Each row was made from one path, in order. Every step used is in the known rows, and no mark comes twice. Write each row's path.
Known rows
W, Q, M: [-1.43 -0.53  1.34  1.17 -1.81  0.01  1.03 -1.51 -1.31  3.64 -1.00  1.64
  0.67 -1.38 -0.23 -0.81  2.29 -0.35 -2.02 -0.56 -1.87 -1.20 -0.22  1.87]
U, D, H: [-0.60  1.02  2.15  1.29  0.02  2.03 -1.02 -1.40  2.42  0.60  0.33 -0.02
  1.14  2.52  1.14 -1.40 -0.07 -0.56 -2.25  1.37 -1.25  1.16  1.57  1.56]
Q, W, U, D, T: [-3.25  2.77  2.03  0.92  0.52  0.89 -2.25 -0.19  0.65  1.61  1.10  0.69
 -2.08  1.55  0.66 -1.02  0.43 -0.84 -3.34  2.16  0.27  0.89  1.30  2.22]
D, Q, V, M: [-1.89  0.58  2.53  3.05 -1.45 -0.50  0.78 -1.16  1.73  0.64 -0.47  2.89
  1.41  1.11  2.58 -0.03  0.53  0.62 -2.01  2.00  0.12 -0.07  1.73 -0.72]
T, U, D: [ 2.54  0.95  1.86  0.95 -0.20  1.24  0.07  0.66  0.86  0.45  0.27  1.75
 -0.49 -0.24  1.75 -0.46 -1.22 -0.57 -2.67 -0.34 -1.10  0.36  1.59  3.24]
V, D: [-0.72  0.81  2.49  0.92 -0.79  0.34  2.08  1.44  0.84 -0.21 -1.20  2.03
  0.90  0.45 -1.78  1.35 -0.32  0.28 -1.50 -0.32  1.89  0.08  1.34 -0.80]
M, W: [-1.88  0.22 -0.18  0.26 -0.41  0.35 -0.24  0.15 -1.99  1.48  0.46 -1.00
 -0.13 -0.33  0.75  2.19  0.07  0.11 -1.15 -1.49  1.36 -0.75  0.59  0.02]
W, Q, M, V, D: [-0.99  0.54  4.32  4.25 -3.71  1.92  1.91 -0.88  1.24  3.95 -3.35  3.53
  0.03  0.22 -0.82  1.19  2.32 -0.02 -4.38 -2.86  0.36 -1.92  1.24  1.12]
D, T: [-2.12  0.18  0.82  0.41  1.34 -0.78 -0.72 -1.20  0.21  0.73  0.06 -0.98
  1.45  1.67 -0.38 -0.94  0.82 -0.07 -0.44  1.12 -1.00  0.64  1.84  0.29]
T, U: [ 1.69 -0.33 -0.08  0.31  1.27 -1.37  1.04  0.81 -0.24 -0.20 -0.79  1.89
 -0.14 -0.96  0.12  0.08 -0.67 -0.37 -1.23 -0.56 -0.33  0.12  2.56  2.03]
T, U, D, Q: [ 0.46  0.97  4.31  0.14 -0.14  0.27  0.80 -0.25 -0.16  1.08  0.76  0.68
  1.63  0.00  1.16 -0.28 -1.28 -0.76 -2.62  0.34 -0.34  1.38  2.92  3.53]
V, D, T, U: [-1.14  0.61  3.25  1.64  1.85 -1.90  2.51  1.02  0.75  0.32 -1.97  3.03
  2.23  1.20 -2.06  0.26 -0.15 -0.24 -3.32  0.35  0.57  0.87  5.64  1.65]
Q, M: [-0.37 -1.19  0.73  0.54 -1.98 -0.18  0.61 -1.39  0.45  0.38  0.17  0.63
  1.60 -1.16  0.34 -0.63 -0.02  0.34  0.16  0.36 -1.76 -0.42 -0.67  1.49]
W, Q, H: [-1.00 -0.84 -1.24  0.64 -1.37  0.67  2.24  1.01 -2.06  3.37 -0.72  2.11
  0.12 -1.91 -1.13 -1.21  1.36 -1.27 -1.14  0.60 -1.69 -2.06 -0.66  0.78]
M, V, D, T, U: [-0.04  0.87  3.82  3.84  0.82 -0.33  1.26  0.38  2.57  0.70 -3.03  2.86
  0.71  2.32 -0.83  1.01  0.10  0.05 -4.18 -1.80  0.91  0.06  5.88  1.62]
W, U, D, T: [-3.30  1.59  1.94 -0.17  0.07  1.10 -2.22  0.40  2.10  0.12  0.62  0.49
 -2.07  2.67  0.60 -1.86 -1.37 -0.93 -2.46  1.49 -1.93  1.74  0.95  1.76]
M, V, D: [ 0.35  1.07  3.07  3.08 -1.80  1.94  0.81  0.73  2.58  0.30 -2.30  1.87
 -0.55  1.56 -0.53  2.05  0.07  0.44 -2.44 -2.34  2.24 -0.68  1.42 -0.73]
T, U, D, H: [ 1.20  0.64  2.00  1.61  1.27  0.60  0.04 -0.64  2.13  0.40 -0.44  1.83
  1.01  1.63  1.27 -1.32 -0.75 -0.94 -3.52  0.82 -1.68  1.25  4.12  3.62]
V, M: [-0.75 -0.22 -0.17  1.77 -0.93 -0.70  1.77  0.67  1.19 -0.25 -0.15  3.74
 -0.08  0.42  1.85 -0.70 -0.10  0.53 -1.54  1.80  0.12  0.12  0.51 -1.24]
W, Q: [-1.02  0.79  0.57  0.62  0.10  0.33  0.41 -0.13 -1.76  3.36 -1.17  0.94
 -0.97 -0.21 -0.62 -0.23  2.32 -0.73 -2.10 -0.84 -0.11 -0.80  0.41  0.45]
M, V: [ 1.09  0.26  0.52  2.11 -1.01  1.53 -1.29 -0.68  1.83  0.44 -1.10 -0.15
 -1.57  1.10  1.24  0.74  0.29  0.26 -0.89 -2.14  0.45 -0.81  0.17 -0.02]
V, M, W, Q: [-3.64  0.65  0.22  2.51 -1.22 -0.01  2.01  0.68 -2.58  4.53 -0.86  3.81
 -1.24 -0.10  1.94  1.25  2.22 -0.06 -4.71 -0.60  1.26 -1.47  1.55 -0.73]
Q, M, V, D: [-0.05 -0.09  3.80  3.56 -3.80  1.61  1.33 -0.60  3.04  0.56 -2.21  2.58
  1.04  0.46 -0.12  1.45  0.04  0.85 -2.31 -1.96  0.41 -1.12  0.77  0.68]

Write each row's path
[-1.28  2.49  4.51  0.87 -0.92  1.43 -0.23 -1.69 -1.39  2.74  1.93 -0.88
  1.80 -0.25  1.10  0.44  1.05 -0.32 -2.25  1.49  2.21  0.36  0.79  1.84] -> U, D, Q, W
[-1.74  1.26  3.87  3.55 -0.44  1.07  0.16 -0.46  2.85  0.92 -2.33  0.92
  0.83  3.24 -0.90  1.02  0.89  0.36 -2.89 -1.20  1.24 -0.10  3.29 -0.43] -> M, V, D, T
[ 0.17  0.57  0.10  3.76 -1.49  0.47  0.16 -0.18  2.78  0.05 -0.94  3.84
 -0.80  0.91  3.07 -0.17  0.64  0.76 -2.15  1.53 -0.64 -1.10  0.45 -1.04] -> Q, V, M
[-2.16  1.97  3.59  4.26  0.26  1.17  0.84 -0.95  1.94  3.42 -3.82  3.25
  0.71  2.56 -1.58  0.69  3.21 -0.58 -5.05 -0.37  0.45 -1.04  4.15  0.29] -> W, Q, V, D, H
[-0.39 -0.20  0.71  0.78  2.61 -2.25  0.40 -0.37  0.02  0.57 -0.78  0.82
  1.28  0.72 -0.32 -0.95  0.16 -0.45 -1.70  0.62 -1.29  0.74  4.41  2.35] -> D, T, U
[-3.50  0.14  4.29 -0.83 -3.14  0.60 -0.31 -0.77  1.27  0.36  1.17  1.12
  0.24  0.06  0.96 -1.34 -2.23 -0.63 -1.74  1.30 -2.01  1.78 -0.33  3.22] -> W, U, D, Q, M
[-4.20 -0.98 -0.35 -0.45 -2.13 -0.63 -0.36  0.45 -0.75  0.61  0.24  1.37
 -1.67 -1.15  0.56  1.27 -1.54 -0.18 -1.56 -1.04 -0.62 -0.27 -0.19  1.85] -> Q, M, W, U
[-5.11  1.61  3.34 -1.11 -1.63  1.29 -1.13  0.80 -1.12  1.54  1.58 -0.48
 -1.50  0.92  1.36  1.51 -2.17 -0.90 -2.98 -0.61  1.14  1.35  0.93  1.82] -> M, W, U, D, Q
[-3.57  0.86 -0.86  2.86 -1.77  0.11 -0.74  1.76  1.56  0.29 -0.88  4.38
 -4.08  0.89  3.26  1.63 -0.81  0.27 -3.73  0.06  0.51 -1.01  0.96 -0.69] -> Q, V, M, W, U
[-1.82 -0.04  4.85  1.00 -2.50  0.33  1.11 -1.43 -1.69  2.88  1.40  0.59
  3.19 -1.49  2.21  1.24 -1.26 -0.36 -3.59 -0.87 -0.82  0.24  2.77  5.05] -> T, U, D, Q, M, W
[-4.52 -0.02 -1.31  0.82 -1.22 -1.06  0.88  2.49 -0.03 -0.02 -0.12  4.40
 -3.38  0.37  2.05  1.14 -1.66  0.12 -3.23  0.29  1.22  0.23  1.06 -0.89] -> V, M, W, U
[-5.65  0.87  1.55  2.06 -1.62 -0.86 -0.06  0.70  0.49  1.00 -0.35  3.41
 -1.90  1.13  2.78  1.90 -0.95  0.07 -3.69  0.58  1.25  0.04  2.27 -0.35] -> D, Q, V, M, W, U
[-3.05  1.60  0.91 -0.38 -1.70  2.25 -1.81  1.77 -0.12  0.85  1.10  0.50
 -3.66  0.67  1.81  1.40 -2.12 -0.71 -3.12 -1.23  0.37  0.38 -0.31  1.53] -> M, W, U, D
[ 0.22  1.65  2.88  2.96 -1.30  1.58  0.40  0.55  2.35  0.08 -1.96  2.17
  0.34  0.94 -0.53  1.80  0.45  0.45 -2.15 -0.57  1.06 -1.15  1.23 -0.58] -> Q, V, D
[-1.31  1.52  2.78  1.05 -0.15  1.87 -1.53 -1.27  1.36  1.32  1.04 -1.07
  1.12  2.36  1.21 -1.57  0.30 -0.36 -1.94  1.40 -1.76  0.85  0.93  1.40] -> U, D, T
[-4.08  2.20  3.37  4.38 -0.25  1.55  0.58 -0.72 -0.01  4.89 -3.32  2.32
  0.64  2.30 -0.84  2.95  3.34 -0.58 -6.17 -1.84  1.78 -1.76  4.73  0.35] -> M, W, Q, V, D, H
[-2.79  0.75  4.98  0.07 -0.68 -0.56  2.78  0.43 -0.24  0.43 -0.73  1.11
  3.15  0.68 -2.30  1.42 -0.27  0.12 -1.46  0.30  2.55  1.12  2.65 -0.45] -> V, D, Q
[-2.87  0.95  3.32  1.28  0.58 -0.45  1.47  0.26  1.00  0.47 -1.19  1.19
  2.35  2.19 -2.23  0.25  0.55  0.17 -1.99  0.84  0.88  0.74  3.14 -0.44] -> V, D, T
[-2.05  1.78  0.70  2.94 -0.86  1.83 -1.41 -0.81 -2.20  5.09 -1.46  0.08
 -1.86  0.02  1.36  2.47  3.06 -0.55 -3.80 -2.70  0.55 -2.85  0.96  0.69] -> M, W, Q, V
[-3.07  0.84  5.21  4.64 -2.34  1.06  1.19 -1.97  1.50  4.57 -3.25  2.58
  1.50  1.90 -1.16  0.10  3.13 -0.01 -4.86 -1.71 -0.65 -1.31  3.05  1.47] -> W, Q, M, V, D, T
[-0.99  0.71  3.29  3.63 -0.34  1.30  0.74 -0.59  3.94  0.20 -3.01  2.02
  0.97  3.38 -0.99  1.18  0.45  0.10 -3.25 -1.26  1.65  0.21  3.92 -0.41] -> M, V, D, H
[-5.81  1.34  3.08  0.62 -2.59  0.64  0.58  1.45  0.07  1.27  1.32  3.22
 -1.63  1.32  3.14  0.82 -2.32 -0.30 -4.54  1.13  1.23  1.53  1.46  0.57] -> V, M, W, U, D, Q
[-2.93  0.99  0.34  0.86 -0.26  0.61  0.19  0.04 -3.72  4.81 -0.67  0.09
 -1.15 -0.49  0.16  2.00  2.35 -0.72 -3.27 -2.39  1.19 -1.65  0.97  0.45] -> M, W, Q
[-1.88  1.21 -0.67 -0.12  0.69 -0.94 -0.62  1.04 -0.62  0.34  0.08  1.77
 -3.19 -0.90 -0.58  0.48  0.03 -0.61 -1.44  0.71  1.99  0.02  0.30  0.72] -> Q, W, U
[-2.71 -0.07 -0.36  2.04 -1.35 -0.31  1.51  0.85 -0.78  1.26  0.32  2.77
 -0.23  0.17  2.59  1.51  0.02  0.67 -2.65  0.23  1.42 -0.66  1.02 -1.16] -> V, M, W
[ 1.20  0.11  5.53  2.86 -3.09  1.45  0.10 -2.33  2.00  1.89 -0.17  1.25
  1.80 -0.07  2.80 -0.16 -0.98 -0.25 -3.37 -1.39 -1.71  0.16  2.45  4.94] -> T, U, D, Q, M, V
[-0.83  2.38  3.37  3.59 -1.25  1.79  0.87  0.37  0.62  3.43 -3.13  3.15
 -0.75  0.71 -1.20  1.59  2.72 -0.26 -4.27 -1.41  1.00 -1.92  1.69 -0.11] -> W, Q, V, D
[-1.32  1.39  4.39 -0.17 -1.33  1.64 -0.24 -1.12  0.05  1.31  1.49 -1.09
  1.77  0.90  1.09 -0.42 -0.67 -0.40 -1.33  0.75 -0.05  1.24  0.44  1.45] -> U, D, Q
[-0.21 -0.21  1.79  3.28 -2.91  1.48 -0.26 -2.26  0.52  4.17 -2.06  1.49
 -0.89 -0.27  0.97 -0.03  2.62 -0.18 -2.82 -2.56 -1.55 -2.01 -0.07  1.92] -> W, Q, M, V
[ 1.37  1.88  4.57  2.23 -0.72  1.36 -0.81 -1.06  1.36  1.33 -0.06  0.86
  0.94  0.45  2.44  0.20 -0.66 -0.55 -3.13  0.04 -1.05  0.15  2.94  3.71] -> T, U, D, Q, V
[-0.20  1.46  3.58  3.77  1.22 -0.70  0.96  0.19  2.26  0.63 -2.68  3.03
  1.50  1.67 -0.82  0.79  0.61 -0.04 -3.91  0.03 -0.20 -0.34  5.62  1.86] -> Q, V, D, T, U
[-3.87  0.77  2.33  3.26 -1.86 -0.16  0.63 -0.97 -0.24  2.18 -0.01  1.89
  1.27  0.85  3.35  2.26  0.64  0.73 -3.12  0.60  1.41 -0.87  2.29 -0.73] -> D, Q, V, M, W
[-5.08 -0.02  1.45 -1.19 -3.25  1.70  0.61  1.87 -1.40  1.50  2.01  0.67
 -0.34 -0.69  0.89  0.52 -3.06 -1.32 -2.04  0.87 -0.37  0.12 -0.04  2.13] -> M, W, U, D, Q, H
[-2.32  2.21  3.82  0.66 -1.78  2.08 -2.51 -0.21  2.40  0.37  0.27  0.54
 -2.02  1.71  1.77 -0.11 -1.58 -0.80 -2.48  0.59 -0.88  0.92  0.32  2.01] -> W, U, D, Q, V
[-1.24 -0.51  3.92  4.21 -2.30  1.06  1.33 -1.98  4.34  0.63 -2.79  2.76
  2.59  2.32 -0.59  0.58  0.40  0.45 -3.08 -0.83 -0.13 -0.16  3.23  1.10] -> Q, M, V, D, H
[-2.24 -1.04  0.60  0.76 -2.36  0.05  0.32 -1.22 -1.48  1.79  0.59 -0.32
  1.44 -1.39  1.09  1.55  0.08  0.44 -0.99 -1.10 -0.52 -1.13 -0.16  1.46] -> Q, M, W
[-0.35 -0.26  4.50  4.42 -1.12 -0.61  1.83 -1.04  2.96  1.14 -2.96  3.50
  2.29  1.19 -0.40  0.40  0.14  0.35 -4.07 -1.31 -0.86 -0.36  5.20  3.15] -> Q, M, V, D, T, U
[-4.24  2.46  3.60  0.85 -2.21  2.44 -2.69 -0.07  0.47  1.75  0.85 -0.40
 -2.15  1.43  2.62  2.10 -1.50 -0.72 -3.57 -0.92  0.42  0.15  0.84  2.02] -> M, W, U, D, Q, V
